In the rows, 128 means zero.
Known rows, with every step that occurs
zigi > gulodiv > lirag > veli > bulap: [126 147  85 118 108 170  76 139 126 165  89 150 105 101  63 205 170 150
  95 141  91]
gulodiv > lirag: [107 133 139 130 111 137 133 125 124 108 101 163 127 159 121 142 131 109
 128 166 126]
timu > zigi > gulodiv: [102  77 140 134 109 162  78 135 171 129 123 100 139 133 115 174 119 122
 102 126  98]
bulap > veli: [154 126  97 119 119 124 121 159  93 103 129 133 104 125 122 152 155  98
 110 147 118]
veli > bulap > timu > zigi > gulodiv > lirag: [ 88 108 139 141  90 190  89 126 154 114  84 141 112 149  97 191 146 102
 108 174  98]
bulap > timu > lirag: [ 76 148 136 119  81 163 132 140 110  72 136 149  32 138  70 161 158 103
 131 190 109]
bulap > veli > lirag: [147 151 109 120  81 150 130 158 101  67 132 155  71 143 110 159 174 103
 115 166 118]
gulodiv > lirag > veli > bulap > timu > lide: [142 144  94 169 105 155  86 142  71 124 136  98  75 111  69 145 178 108
  86 163 142]
lide > timu > lirag > gulodiv: [139  96 110 145 124 147  90 129 131  98 138 127 103 126  71 108 167 148
 103 153  94]
veli > lirag: [128 153 132 125  88 152 135 138 127  86 131 153  87 145 114 142 155 123
 129 152 126]
lirag > timu > zigi: [ 91 116 112 151 100 209 118 121 122 130 129 127 110 134  93 167 138  84
 122 140 149]
veli > lirag > timu > zigi > gulodiv: [111  93 126 141  86 183  81 135 165 122 114 109 124 137  95 176 130 110
 105 140 103]
gulodiv > lirag > veli: [115 139 101 121 105  93 129 149  97 134 117 189 125 134  85 181 149 118
  87 156 117]
gulodiv > lirag > veli > bulap: [121 160  82 119 111 173  91 136 112 162  96 159  96 101  64 199 175 145
 103 144 105]
timu > zigi: [ 78 104 132 141 114 190 120 127 128 118 143 128 109 138 114 174 134  99
 118 136 139]
veli > bulap > timu > lisam: [109 124 115 147  86 171  73 136 135 128 121 132 115 168 157 159 153 129
 104 142 118]
bulap > timu > lisam: [107 112 127 151  88 137  91 141 130 114 134 137 129 185 174 140 138 117
 103 144 125]
lide > timu > zigi: [ 84 112 117 145 124 225 107 133 122 116 125 142 132 116  83 152 127 110
 111 169 131]
lide > timu: [136 139 106 134 143 178 108 137 120 126 105 152 161  97  83  98 118 143
 118 178 115]
lide > timu > zigi > gulodiv > lirag: [ 92 102 140 137 103 177  91 133 149 109  89 150 146 152  96 165 119 110
 108 182 100]
lirag > gulodiv: [170  80 117 160 140 107  99 115 149 131 136 102 135 130 130 106 167 142
 103 101 112]

Rows
[ 77 124 109 155  92 223 105 130 122 130 122 137  67 111  77 214 179  88
  99 155 129] -> lirag > veli > bulap > timu > zigi
[138 130 113 145  92 155 108 123 136 134  81 139 140 146  91 136 128 101
 124 160 121] -> zigi > gulodiv > lirag > timu
[144 132  98 168 103 152  70 144  85 127 132  89  83 111  68 150 173 113
  79 162 130] -> zigi > gulodiv > lirag > veli > bulap > timu > lide
[ 77 122 121 157  98 239 105 121 133 123 119 124  67 116  91 199 172  88
 113 154 132] -> veli > bulap > timu > zigi
[ 81 118 117 154  92 213 120 120 120 119 115 144 108 151  89 175 138  76
 122 160 148] -> gulodiv > lirag > timu > zigi
[183  97 105 155 106 121 101 137 130  87 140 122  94 140 117 129 199 125
  93 127 105] -> bulap > veli > lirag > gulodiv
[171 146  86 160  96 148  98 150  57 102 152  88  89 132  76 109 157  98
 102 155 161] -> bulap > veli > lirag > timu > lide
[133 103 112 153 106 155  89 122 137 102 131 114  58 126  78 140 199 133
 105 143  95] -> veli > bulap > timu > lirag > gulodiv
[101 117 107 135  87 115 108 151 119 128 109 176 117 134  76 208 156 102
  72 166 100] -> bulap > timu > zigi > gulodiv > lirag > veli
[ 76 110 134 160  96 203 125 125 130 107 131 131  82 132 106 182 158  76
 112 157 138] -> bulap > timu > zigi
[ 70 125 112 156  85 226 106 129 123 122 113 149  67 122  75 220 179  83
 100 168 126] -> gulodiv > lirag > veli > bulap > timu > zigi
[163 135  95 166 119 138  97 136  71 131 151  75 118 125  85  93 135 110
 109 136 167] -> lirag > timu > lide
[115 108 146 129 106 130 102 130 152 113  90 143 143 158 119 152 121 121
 115 161  99] -> zigi > gulodiv > lirag
[ 88  98 146 136  97 160  99 129 153 108  98 143 135 161 112 175 124 105
 111 164 104] -> timu > zigi > gulodiv > lirag
[100  91 119 144  93 181  68 140 163 139 109 112 108 113  86 206 153 115
  84 141  88] -> lirag > veli > bulap > timu > zigi > gulodiv
[106 119  98 127 101 126 100 155 115 133 107 182 142 125  64 193 141 120
  71 172  97] -> lide > timu > zigi > gulodiv > lirag > veli
[126 155  95 147  97 175 106 133 121 143 100 144  68  91  77 186 193 112
 102 158 109] -> lirag > veli > bulap > timu
